Each row was made from one small tree. Brackets hold a mark, then the marks that hang from it, in the order of their numbers. Every link used is in the known rows. Write each row's tree.
Known rows
(q836 q337 (q434 q238 q391 (q960 q58)) q910): .29 .37 .09 .17 .08 -.12 .49 -.28 -.43 .38 .23 -.18 -.06 .17 -.29 .39
 .23
(q238 (q434 q960)): .27 .08 -.11 -.26 .16 .10 .22 .24 .14 .32 .19 .18 -.14 .08 .04 -.19 .08
(q238 (q434 q391)): .23 .24 -.11 -.33 -.05 -.03 .19 .05 .15 .19 .13 -.04 -.13 .28 .15 -.14
 .13
(q9 (q836 q337 (q434 q238) q910)): .13 .00 .24 .08 .04 -.10 .19 -.21 -.39 .17 .17 -.32 .29 .10 -.21 .64 .32
(q836 q337 (q434 q238 q960) q910): .21 .30 .22 .18 .07 .04 .51 -.15 -.41 .42 .18 -.17 .07 .07 -.39 .52 .26
(q434 q238 q391 (q960 q58)): .45 .22 -.38 -.28 .38 -.10 .06 -.23 -.02 .03 .13 -.04 -.37 .31 .03 -.61
 .04
(q337 (q836 (q434 q238 q391 (q960 q58)) q910)): .20 -.01 .02 .13 -.11 -.24 .17 -.44 -.31 .34 .05 -.39 .11 .11 -.44 .13
 -.03
(q58 q960): .13 -.01 -.11 .04 .06 .14 -.07 .11 .02 -.03 -.05 .22 -.17 -.07 .00 -.06
 .19
(q391 (q434 q238 q960)): .41 .20 -.09 -.21 .27 -.03 .42 .10 .20 .21 .00 -.02 -.15 .31 .07 -.31
 .14
(q910 (q836 (q434 q238))): -.07 .30 .09 .02 -.12 .04 .00 -.18 .02 .33 -.05 -.38 .24 .20 -.15 .25
 .23
(q238 (q434 q391 q960)): .37 .12 -.22 -.37 .11 .05 .27 .11 .15 .27 .18 .04 -.15 .22 .12 -.26 .10
(q337 (q836 q434)): -.06 -.09 .13 .14 -.28 -.15 .11 -.20 -.12 .30 -.05 -.38 .15 .06 -.35 .31
 -.05
(q434 q960): .20 -.16 -.15 -.05 .24 .12 .10 .09 .01 .12 .08 .11 -.02 -.09 -.05 -.18
 -.05
(q9 q836): .09 -.29 .01 -.07 .11 -.06 -.11 -.06 -.10 -.06 .07 -.14 .23 .01 .04 .18
 .11
(q836 q337 q434 q910): -.03 .21 .35 .36 -.18 -.05 .44 -.11 -.42 .36 .14 -.16 .20 -.05 -.32 .81
 .20
(q434 q238 q391 q960): .48 .19 -.33 -.42 .30 .04 .15 -.24 .03 .00 .05 -.22 -.21 .37 .00 -.52
 .10
(q910 q836): -.08 -.09 -.02 .03 -.17 .08 -.23 -.11 -.03 .13 -.01 -.19 .32 -.01 -.13
 .20 .20

Write each row's tree
.09 .19 .19 .28 .11 -.01 .46 -.10 -.20 .45 .04 -.08 .20 -.09 -.16 .28
 -.07
(q836 (q434 q960) q910)
.04 .15 .06 .02 -.09 .13 .09 -.09 -.13 .39 .10 -.31 .22 .14 -.31 .44 .38
(q910 (q836 q337 (q434 q238 q960)))
.16 .42 .13 .23 .25 -.10 .39 -.20 -.23 .44 .09 -.05 -.02 .05 -.18 .05
 -.03
(q836 (q434 q238 (q960 q58)) q910)
.02 .27 .06 -.03 -.24 .03 .07 -.22 -.12 .29 .05 -.46 .23 .28 -.23 .47
 .41
(q910 (q836 q337 (q434 q238 q391)))
-.02 .01 .08 .13 -.15 .13 .10 -.02 -.13 .41 .10 -.24 .30 .02 -.28 .55
 .32
(q910 (q836 q337 (q434 q960)))
.17 .46 .22 .10 -.14 -.10 .47 -.35 -.40 .28 .12 -.39 .07 .27 -.29 .57
 .31
(q836 q337 (q434 q238 q391) q910)
.05 -.08 .14 .19 -.34 -.23 .17 -.42 -.30 .29 -.03 -.48 .28 .07 -.40 .37
 -.04
(q337 (q836 (q434 q391) q910))
-.02 -.11 .21 .27 -.30 -.19 .13 -.34 -.30 .34 -.01 -.38 .29 -.04 -.45
 .43 -.06
(q337 (q836 q434 q910))
.10 .20 -.04 .01 -.09 .03 .08 -.18 -.14 .36 .12 -.31 .13 .21 -.24 .34
 .36
(q910 (q836 q337 (q434 q238 q391 (q960 q58))))
.32 .35 .12 .07 .02 -.02 .54 -.29 -.39 .36 .17 -.31 .05 .21 -.31 .44 .27
(q836 q337 (q434 q238 q391 q960) q910)
.15 .28 -.03 -.04 .09 -.02 .45 -.04 .07 .35 -.01 -.23 -.02 .20 .07 .03
 -.06
(q836 (q434 q391 q960))
.15 -.17 .07 .17 -.22 -.17 .22 -.37 -.29 .35 .01 -.41 .27 .02 -.43 .28
 -.07
(q337 (q836 (q434 q391 q960) q910))
.35 .15 -.26 -.27 .17 -.05 .20 .12 .12 .29 .23 .17 -.26 .18 .14 -.33 .05
(q238 (q434 q391 (q960 q58)))
.03 .06 -.02 .11 -.15 .02 .09 -.10 -.15 .39 .13 -.25 .22 .09 -.21 .45
 .30
(q910 (q836 q337 (q434 q391 (q960 q58))))
.03 .17 .04 .10 -.05 .07 .05 -.09 -.15 .40 .13 -.22 .14 .11 -.30 .39 .35
(q910 (q836 q337 (q434 q238 (q960 q58))))
